Each row comes from the steps of one path. Every step used is in the known rows, and no mark comes twice. Write the path behind each row, first mark first.
(in the rows, 128 means zero)
Known rows:
pusel > gitig > zimiz > sodib > gegenun > vizef: [145 132 126 175 143  97 100 100 115 144 178  54 164  73  76 100 100 172
 147 148 109 140 126 115 101 161 129  70 140 177 103 139 111 121 140 112
 167  58 150 147 126]
pafaku > rezo: [124 123  99 156 137  99 117 106 126 133 153  59 161  81 108 123 110 140
 140 112 109 144 132 167 119 123 147 101 126 171  94 141 134 161 110 115
 172 110 140 118 124]
pafaku > rezo > zimiz > sodib > gegenun: [121 139 107 176 125 101 118  81 128 137 165  69 178 110  92 122 109 140
 143 140  87 167 141 161 110 163 161  69 126 170  77 149 139 140 119 130
 177  86 135 155 131]
vizef > gegenun > sodib > pudi > zisum: [163 132 128 165 126 104 126 108 134 174 182  79 165  84 121  98 116 149
 159  78  66 194 119 137  88 132 155 117 140 131 104 155 138 121 122 142
 204 149 132 118 113]
pusel > gitig: [139 116 104 143 133  98 110 112 117 135 161  43 137  88 101 103 110 145
 138 117 110 141 125 129 107 132 131 120 107 168 102 156 137 117 127 100
 169 121 141 140  98]
pudi > zisum: [132 122 101 154 124 102 127 103 138 151 174  59 169  84 134  90  90 144
 166  98  86 168 133 146 108 123 147 120 120 154  87 145 120 120 132 107
 178 125 150 112 118]
vizef > gegenun: [134 123  98 150 135  90 114 133 112 161 165  75 158  95 109 106 112 153
 146  96  93 162 124 168 109 130 155 103 123 165  93 145 131 116 111  94
 184 139 139 112 103]
gegenun > sodib: [124 132 109 142 138 107 113 114 125 127 163  70 160  70 122 107 101 134
 136 111  82 141 131 136 118 102 162 126 144 165 110 137 123 126 113 118
 171 142 106 137 114]
sodib > pudi > zisum > gegenun > vizef > vedu: [186  92 136 165 126  83 138 107 117 143 202  74 187  50 126  99 126 147
 160 108  90 170 146 142  89 108 151 107 108 163 104 141 119 143 137 140
 182  59 140  94 108]
rezo > vizef: [121 127 114 129 134  97 117 120 106 116 153  55 156  60 128 102  95 153
 149 127 105 149 139 140 120 128 167 107 124 191 104 135 115 102 123  98
 172  99 134 129 113]
pusel > gitig > zimiz: [140 112 110 153 137  93 103 110 123 148 162  58 149  77  79  94 106 145
 139 146 112 147 115 110 109 137 122  87 111 182 114 162 127 117 140 104
 168 108 153 135  93]
pafaku > rezo > zimiz > sodib > pudi > zisum: [141 122 140 175 117 103 152  74 144 142 164  72 157  91 105 102 119 138
 152 105  72 202 128 132  96 175 149  74 110 157  97 173 141 136 146 142
 200  98 157 112 125]
rezo > vizef > pudi > zisum: [129 139 106 148 116  79 135 102 129 150 176  68 167  51 128  92  80 160
 184 123  87 179 143 128 111 141 167  99 103 169  91 142 101 111 142 120
 198 116 151 116 103]
vizef > gegenun > zisum > pudi: [144 138 128 151 111 107 108 117 135 172 169  74 178 135 131  89 118 146
 147  96  70 153 123 164 100 116 155 112 101 182  67 122 106 102 130  98
 171 162 159 114 117]
rezo > zimiz > sodib > gegenun: [122 136 118 160 123  96 118  96 124 136 168  73 175 109  98 102 109 150
 150 133  72 171 147 142 106 163 162  82 124 171  85 150 133 105 128 107
 166 101 130 151 124]
zisum > gegenun > sodib: [131 126 113 146 131 103 113 107 113 129 177  73 181  53 133 113 110 121
 124 130  96 126 136 147 109  81 167 122 142 161  96 131 130 136 102 131
 185 136  99 130 117]
gitig > zimiz > sodib: [117 133 131 153 136  98 121 114 133 146 158  77 166  73 101  97 105 148
 138 130  82 162 121 125 111 144 147  75 136 189 109 146 109 104 130 112
 185 117 130  97 117]
zimiz > sodib > gegenun > zisum: [140 157 133 170 126  99 118  88 140 138 181  62 176 128 134  87 107 148
 152 108  66 122 144 149 107 139 165 103 128 171  70 125 116  97 111 117
 168 122 158 123 146]
nodo > vedu: [146 128  95 160 116 100 138 127 131 136 159  63 144  80 128  90 108 134
 146 130  78 142 137 140 121 134 151 120 121 162  98 135 110 140  95  77
 168 120 154 144 102]
busitos > nodo > vedu: [135 134  84 153 140 121 142 126 128 133 162  63 148  72 117  72 115 138
 135 133 100 153 141 144 131 135 154 107  98 162 104 124  96 133 101  78
 161 128 167 160 109]
sodib > gegenun > vizef: [146 127  93 155 139  93 108 123 114 135 174  59 179  77 117 106 103 173
 164 121 113 131 160 160 113 129 156 108 135 169  95 115 115 135 123  92
 145  68 138 144 135]
pudi > zisum > gegenun > sodib: [134 125 113 161 123 105 124  89 123 147 194  72 188  49 145 102  84 123
 146 118  86 150 134 142  99  89 162 131 140 138  83 136 124 135 110 142
 200 134 112 124 120]
sodib > gegenun > vizef > pudi: [156 138  87 163 135  75 114 127 126 149 182  71 181  67 103 106 109 182
 175 124 103 138 169 154 117 135 162  95 115 169  93 119 104 152 127 107
 160  79 140 142 115]
zimiz > sodib > pudi > zisum > fekov: [164 144 149 138 112  98 158  88 131 150 177  35 183  83 140  82 131 146
 146  76  84 178 150 124  90 160 150  99 134 148  90 158 112 112 132 125
 207 133 160  65 115]
gitig > zimiz > sodib > gegenun: [129 144 120 161 130 100 105 103 135 156 175  66 193  89  96  95 107 156
 150 144  81 163 139 134 105 151 156  72 139 172  97 133 118 110 129 115
 172  98 135 117 130]
gitig > zimiz: [138 121 108 145 135  96 107 123 129 149 161  73 170  74  96  95 104 149
 148 136  97 153 131 131 118 127 144  87 123 187 114 142 114 125 137 101
 163 110 145 114 109]
busitos > nodo: [120 132  98 133 156 118 122 125 122 130 163  64 166  81 112  85 117 149
 141 112 115 153 140 152 127 118 155 107  96 175 110 131 110 111 123  98
 155 130 149 133 114]
zimiz > sodib > pudi > zisum: [146 139 151 158 121 103 147  94 147 146 172  59 158  77 133  87 124 156
 159  77  65 196 126 130  93 160 154 110 119 146 102 157 129 105 138 126
 198 123 151  79 126]
zimiz > sodib: [114 142 127 147 133 101 129 112 125 131 161  61 155  85 122  99 113 148
 136  98  81 157 130 144 111 134 155 103 134 173  99 143 123 100 113 104
 180 136 122  98 119]
rezo > zimiz > sodib > gegenun > zisum: [140 143 129 175 122  92 120  84 136 136 177  81 174 132 112  89 108 139
 153 131  60 134 142 138 107 158 163  80 110 185  70 148 118  92 127 120
 168 113 160 149 137]
pusel > gitig > zimiz > sodib > pudi > zisum: [156 127 154 173 122 104 132  79 144 156 174  50 144  75  90  79 120 153
 151 118  80 201 108  91  83 174 126  85 115 156 118 176 131 107 158 135
 202 106 165 101 107]
toka > vedu: [150 129 109 138 123  84 124 118 139 135 155  68 166  70 117  74 128 150
 135 129 103 150 133 155 106 129 143 118 100 170  87 139 120 119 132  87
 165 132 135 121  97]
sodib > pudi > zisum > gegenun > vizef: [175 108 136 158 130  93 144 107 120 143 190  62 175  39 137  96 118 157
 160 101 104 151 149 148  94 121 147 112 120 152 103 141 119 143 134 124
 183  70 146  93 132]
rezo > zimiz > sodib: [113 127 123 153 125  97 132 108 125 129 156  81 153  95 104 103 117 141
 143 121  73 171 130 134 115 154 154  85 119 187  93 161 124  91 131 104
 177 121 125 127 109]

Which path is each row?
[178 137 126 143 118  96 135 101 119 176 184  59 189  86 128  93 123 142
 148  76  80 179 138 131  87 132 155 108 149 130  96 153 122 127 114 136
 215 156 143  98 100]  vizef > gegenun > sodib > pudi > zisum > fekov
[136 133  91 160 117  81 133 103 143 165 181  75 170  71 121  93  95 155
 177 106  78 174 144 141 111 131 154 111  98 152  88 147 108 129 137 120
 194 137 155 108 101]  vizef > pudi > zisum
[137 136 134 141 112 116 115 104 145 141 161  61 178 119 145  89 116 142
 147 103  73 136 141 147 104 111 155 119  97 191  73 116 100 109 137 100
 154 149 155 123 124]  gegenun > zisum > pudi
[146 124 147 163 117 102 153  89 145 141 172  76 156  87 107  83 124 146
 163  96  54 206 130 118  94 172 152  90 108 160 101 178 131  96 153 126
 187 111 148 113 116]  rezo > zimiz > sodib > pudi > zisum
[152 128 160 159 115 104 152  87 133 149 186  57 174  66 136  93 128 143
 145  95  76 182 137 144  86 139 159 107 130 142  94 153 139 114 125 142
 213 116 138  72 129]  zimiz > sodib > pudi > zisum > gegenun
[156 127 161 159 135 102 122 100 134 139 159  52 133  73  79  92 139 157
 133 127  87 173 114  94  91 169 128  76 116 176 129 172 137 110 148 130
 183 110 147 104 103]  pusel > gitig > zimiz > sodib > pudi
[156 130 136 153 129 109 134  97 143 138 176  66 163  67 133  92 109 141
 158  92  67 180 135 119  95 124 159 131 134 139 114 151 135 127 134 139
 181 136 127 121 121]  gegenun > sodib > pudi > zisum
[137 135 103 167 116  82 129  91 134 160 201  86 191  44 132  99  92 130
 155 123  75 155 146 139 101  92 169 115 120 140  82 143 112 147 112 152
 214 147 117 116 101]  vizef > pudi > zisum > gegenun > sodib
[150 141 139 181 129  95 100  72 136 149 183  56 166 121  95  83 106 149
 143 148  81 117 120 110  93 155 132  77 114 180  85 145 116  99 136 129
 179 103 176 136 131]  pusel > gitig > zimiz > sodib > gegenun > zisum
[126 130 106 140 133  89 113 131  99 148 159  67 153  75 119 109 100 156
 149 114 100 164 120 158 108 140 165  97 134 183 100 138 123  95 113  99
 188 116 132 123 104]  rezo > vizef > gegenun
[144 110 113 147 138  91 121 123 101 130 177  67 176  43 125 112 107 151
 141 125 123 114 150 164 112 101 148 105 132 176  98 130 110 136 113 102
 172  82 129 107 124]  zisum > gegenun > vizef
[119 138  97 152 130  79 126 109 118 128 154  65 159  51 107 123  96 150
 152 136 111 156 140 150 120 135 166  82 108 189  97 140 115 151 121 128
 194 100 137 124 109]  pafaku > rezo > vizef > pudi
[169 112 141 155 117  98 138  96 131 146 187  58 179  59 132  91 125 143
 154 106  87 168 149 151  88 121 151 119 113 139  97 151 139 135 130 132
 193 105 148  93 122]  sodib > pudi > zisum > gegenun
[117 137 102 160 140  97 107 107  96 140 156  74 164  69 113 132  93 137
 133 122 108 150 110 153 111 125 172  92 155 171  98 136 128 143  96 134
 209 122 110 142 117]  pafaku > rezo > vizef > gegenun > sodib
[148 120 103 151 134  74 129 127 111 139 181  81 172  36 111 113 114 156
 154 128 114 125 158 158 117 107 155  95 110 179 101 130 101 154 116 121
 181  92 129 104 104]  zisum > gegenun > vizef > pudi
[167 139 155 141 113  94 145  90 138 160 179  50 194  71 116  79 126 151
 147 104  82 179 144 103  92 159 140  70 135 160 104 162 100 115 142 131
 203 119 169  57 111]  gitig > zimiz > sodib > pudi > zisum > fekov
[145 125 101 162 112  78 134  99 131 168 196  78 189  55 125  95  95 139
 165 124  90 160 151 157 101 111 160 106  99 149  81 144 115 137 124 135
 207 126 141  94 102]  vizef > pudi > zisum > gegenun
[137 140 125 165 144  95 110 113 124 143 177  68 188  69  98  96 102 173
 156 139  98 144 140 134 113 152 151  68 152 183 103 123 100 121 135 104
 161  60 137 122 140]  gitig > zimiz > sodib > gegenun > vizef
[158 123 147 143 134 104 122 112 118 124 173  64 173  51 124 110 134 133
 123 115  83 140 150 141  98 100 165 121 135 154 116 142 146 139 109 143
 187 127 102 116 117]  zisum > gegenun > sodib > pudi
[139 116 103 156 117  97 128  95 120 154 192  61 186  62 140  95  93 134
 153 117  98 150 139 160 101 103 153 120 119 146  77 143 126 127 117 115
 193 117 146 103 119]  pudi > zisum > gegenun
[157 134 139 155 125 104 127 106 113 156 175  69 161  60 133  98  99 154
 163 100  74 195 118 126  87 143 173 110 142 147 109 146 131 107 129 144
 212 128 131 125 113]  rezo > vizef > gegenun > sodib > pudi > zisum
[128 132 104 155 136  98 106 127 114 160 166  81 162  91 114 111 107 140
 139 100  83 155 119 154 106 114 165 113 145 154 101 142 131 122 103 117
 186 160 112 132 106]  vizef > gegenun > sodib
[151 115 157 164 107  96 153  81 129 143 186  77 168  75 116  91 130 134
 150 118  68 194 136 137  89 154 158  86 106 157  94 177 140 110 143 142
 207 107 141 100 118]  rezo > zimiz > sodib > pudi > zisum > gegenun
[140 143 139 140 111 107 107 108 115 159 162  65 174 111 137  92 103 150
 149 115  80 157 123 155 101 124 169 100 107 199  71 119  95  86 132 104
 181 134 155 124 122]  rezo > vizef > gegenun > zisum > pudi
[131 167 144 156 107 122 108  78 148 149 176  58 195 137 144  90 117 150
 147 113  61 156 145 154  94 134 165 108 116 181  54 103 105 100 129 107
 162 132 148 130 143]  zimiz > sodib > gegenun > zisum > pudi
[135 146 120 159 141 100 119 112 116 132 176  58 177  80 120 105 106 173
 153 111  99 142 152 156 110 147 163  95 147 169  90 117 109 115 117 104
 164  76 131 129 144]  zimiz > sodib > gegenun > vizef
[146 111 107 160 131  93 134 105 113 143 195  67 186  43 143  97  87 150
 161 117 111 136 140 160 109 105 148 113 129 156  84 132 105 137 125 115
 186  78 150 103 129]  pudi > zisum > gegenun > vizef
[146 127  96 147 135  76 127 139 125 143 168  83 158  50 104 104 106 171
 167 113 102 136 151 146 126 122 150  96 106 185 107 135  95 141 131 106
 166 102 139 114 107]  gegenun > vizef > pudi
[138 154 152 162 114 117  99  84 151 162 175  66 209 121 120  82 115 151
 149 139  56 154 139 133  94 139 161  77 120 190  70 110  95 102 145 114
 160 116 152 126 143]  gitig > zimiz > sodib > gegenun > zisum > pudi
[134 141 128 155 114 109 111  92 116 154 157  64 178 115 135 111 104 143
 141 118  95 148 117 168  99 130 165  90 118 197  65 114 104 129 123 120
 187 123 161 126 128]  pafaku > rezo > vizef > gegenun > zisum > pudi
[144 151 137 176 127  95 105  88 146 148 181  72 191 118 111  79 103 148
 152 136  67 131 135 129 105 143 153  71 128 185  84 129 106 100 130 129
 172 107 167 114 141]  gitig > zimiz > sodib > gegenun > zisum
[163 125 158 165 127 100 157  93 125 140 192  62 174  44 136  94 119 160
 152  93  94 164 139 143  89 141 152 100 136 151 100 143 119 124 133 136
 204  75 140  80 139]  zimiz > sodib > pudi > zisum > gegenun > vizef
[164 130 144 138 105  92 159  84 129 143 172  53 178  95 120  85 129 141
 155  95  75 190 151 111  94 171 147  80 115 158  89 179 115 105 145 126
 199 122 155  87 103]  rezo > zimiz > sodib > pudi > zisum > fekov
[154 141 124 131 121  82 122 109  95 147 171  56 180 109 139  92 106 147
 144 108 108 111 136 145 109 131 159  83 129 193  74 137  89  91 106 112
 196 133 178  98 107]  rezo > vizef > gegenun > zisum > fekov
